What can hang from each mark:
sede: pino zorek
zorek: sede tagug
kugo: luzubo tagug
deda: kugo pino
pino: deda sede
tagug: kugo zorek
luzubo: kugo zifo

Every row comes from one small tree of marks. Brackets hold a mark, then the marks that hang from it, in alphabetical order. Every link used is in the known rows. Which tree was each row made from?
Known rows:
(kugo luzubo tagug):  .06 -.07 -.08  .14 -.02 -.22 -.06  .14  .07  .25 -.28  .14 -.37  .01  .11  .19  .04  .11 -.06
(tagug kugo): -.07 -.02 -.09  .12 -.08  .05  .14  .02 -.27 -.04 -.34  .01 -.07 -.01 -.19  .00  .10 -.06  .20
(zorek (tagug (kugo luzubo))): -.13  .05  .03  .08 -.14 -.11 -.05  .06  .03  .17 -.23  .06 -.22  .01 -.05  .13  .07  .05  .13
(zorek (sede (pino deda)) (tagug kugo)): -.04  .16  .01  .03 -.21  .14  .12  .17 -.02  .28 -.41  .13  .09  .11  .03 -.27 -.06 -.08  .17
(pino (deda (kugo tagug)) (sede zorek)):  .14 -.13 -.11  .14  .02 -.07  .39  .11 -.15  .09 -.31  .02 -.24  .07 -.12 -.17 -.12 -.20 -.07
(deda (kugo (luzubo zifo) (tagug (zorek sede)))): -.04 -.03 -.12  .04  .16 -.23 -.12  .07  .05 -.03  .07  .30 -.27 -.07 -.04  .06  .12 -.18  .02
(luzubo (kugo tagug)): -.12  .04 -.02  .07 -.22 -.01  .01  .19  .05  .21 -.21 -.16 -.31  .16  .00  .07 -.16 -.03  .08
(deda (kugo tagug)):  .03 -.05 -.21  .08 -.19 -.02  .10  .03 -.07  .13 -.19 -.01 -.31  .23 -.03  .23  .02 -.12 -.11
(zorek (sede (pino deda)) tagug):  .12  .15 -.03  .01 -.13  .10  .08  .21 -.02  .53 -.40  .17  .06  .10  .16 -.23 -.14  .05  .01
(deda kugo pino):  .24 -.05 -.13 -.31  .01  .09 -.02 -.09 -.20  .10 -.19  .03 -.20  .23  .10  .24  .17  .02 -.13
(kugo tagug):  .01 -.02 -.16  .24 -.17 -.08  .02  .15 -.06  .30 -.29  .00 -.28  .12  .03  .12 -.03  .05 -.01
(deda (kugo luzubo tagug) (pino sede)):  .28 -.08 -.13 -.27  .02 -.15 -.02  .04  .11  .17 -.14  .11 -.55  .05  .12  .29  .03  .06 -.25
(tagug (kugo (luzubo zifo)) zorek): -.17 -.03 -.05  .06  .30 -.13 -.08  .01 -.10 -.27 -.09  .21 -.10 -.24 -.20 -.08  .16 -.14  .28
(deda (kugo luzubo tagug) (pino (sede zorek))):  .19 -.16  .01 -.21  .01 -.15  .03  .06 -.01  .09 -.16  .21 -.45  .00  .12  .14  .09  .10 -.17
(zorek (sede (pino (deda kugo))) tagug):  .13  .13 -.07 -.09 -.16  .14  .13  .13 -.01  .42 -.32  .16  .02  .20  .12 -.13 -.10 -.07 -.07
(luzubo (kugo (tagug (zorek (sede pino))))): -.19  .06  .00  .00 -.24  .07 -.02  .30  .08  .11 -.22  .04 -.02  .03  .09 -.17 -.24 -.03  .17
(tagug (kugo (luzubo zifo)) (zorek (sede pino))): -.14  .03  .01 -.04  .23 -.01 -.07  .12 -.11 -.19 -.17  .45  .07 -.34 -.11 -.28  .11 -.10  .28
(sede (pino deda) (zorek tagug)):  .02  .02  .09  .04 -.09  .19  .17  .16 -.11  .37 -.48  .18  .05  .17  .15 -.29 -.11  .08 -.03
(kugo luzubo):  .15 -.09 -.06  .01  .16 -.15  .01  .07 -.15  .19 -.33  .19 -.20 -.14  .03  .14  .07  .14 -.02
(luzubo (kugo (tagug (zorek (sede pino)))) zifo): -.21  .16  .01  .00  .00  .06 -.13  .26  .10  .15 -.03  .15 -.18 -.05 -.03 -.25 -.19 -.12  .18

Which tree is each row?
-.14  .14  .10  .11 -.01 -.19 -.12  .11 -.01  .25 -.06  .27 -.17 -.18 -.13 -.07  .15 -.01  .25 -> (zorek sede (tagug (kugo (luzubo zifo))))
-.22  .01 -.05  .09 -.17 -.04 -.04  .21  .08  .04 -.15 -.16 -.17  .13  .02 -.01 -.18 -.07  .18 -> (luzubo (kugo (tagug zorek)))
-.25  .11  .00  .11  .05 -.10 -.15  .23  .06  .12  .07  .04 -.20 -.06 -.09 -.19 -.10 -.15  .27 -> (luzubo (kugo (tagug (zorek sede))) zifo)
-.17 -.01  .01  .10  .27 -.19 -.09  .08 -.16 -.23 -.07  .33  .04 -.35 -.19 -.21  .21 -.13  .38 -> (tagug (kugo (luzubo zifo)) (zorek sede))
 .20 -.12 -.05  .16  .20 -.06  .39  .16 -.32  .19 -.44  .07 -.05 -.15 -.12 -.33 -.12 -.01  .07 -> (pino deda (sede zorek))
 .23  .01 -.14 -.12  .02  .17  .24  .08 -.21  .19 -.42  .23  .08  .07  .06 -.18 -.03 -.12 -.06 -> (zorek (sede (pino (deda kugo))))
-.04  .01 -.01  .04  .24 -.10 -.02 -.01 -.13 -.04 -.18  .23 -.28 -.19 -.22  .01  .20 -.09  .17 -> (tagug (kugo (luzubo zifo)))
-.13  .14 -.01  .06  .02 -.03 -.10  .15  .07  .27 -.02 -.03 -.45  .08 -.11 -.02 -.11 -.11  .10 -> (luzubo (kugo tagug) zifo)
 .16 -.07 -.31  .08  .08 -.10  .28  .12  .00  .02 -.23 -.12 -.22  .10 -.08 -.08 -.20 -.29 -.06 -> (pino (deda (kugo (tagug zorek))) sede)
 .19 -.08  .08 -.30  .02 -.12  .01  .02 -.05  .20 -.12  .20 -.33 -.05  .10  .13  .07  .16 -.15 -> (deda (kugo luzubo) (pino (sede (zorek tagug))))
 .05  .01 -.07  .14  .19 -.24 -.15  .12  .09  .28 -.12  .25 -.50 -.07  .01  .12  .09  .03 -.04 -> (kugo (luzubo zifo) tagug)
 .32 -.05 -.26 -.03  .18 -.01  .39  .04 -.19  .13 -.33 -.07 -.21  .02 -.16 -.06 -.15 -.22 -.11 -> (pino (deda kugo) sede)
 .24 -.12 -.02 -.04  .45 -.14  .30  .02 -.20  .03 -.20  .25 -.29 -.20 -.20 -.21  .01 -.19 -.07 -> (pino (deda (kugo (luzubo zifo))) (sede zorek))
-.16 -.10 -.05  .07  .11 -.11  .00  .05 -.11 -.31 -.24  .11  .02 -.17 -.10 -.01  .13 -.06  .27 -> (tagug (kugo luzubo) zorek)
 .23  .03 -.09 -.01  .06  .13  .19  .17 -.22  .31 -.51  .23  .13 -.01  .09 -.27 -.06  .00  .02 -> (zorek (sede (pino deda)))
-.07 -.02 -.10  .16  .24 -.27 -.22  .14  .12  .09 -.04  .23 -.34 -.11  .02  .04  .07 -.02  .06 -> (kugo (luzubo zifo) (tagug zorek))
 .04 -.01  .05 -.08 -.12  .24  .23  .06 -.10  .23 -.38  .18  .00  .27  .10 -.19 -.08 -.06 -.12 -> (sede (pino (deda kugo)) (zorek tagug))
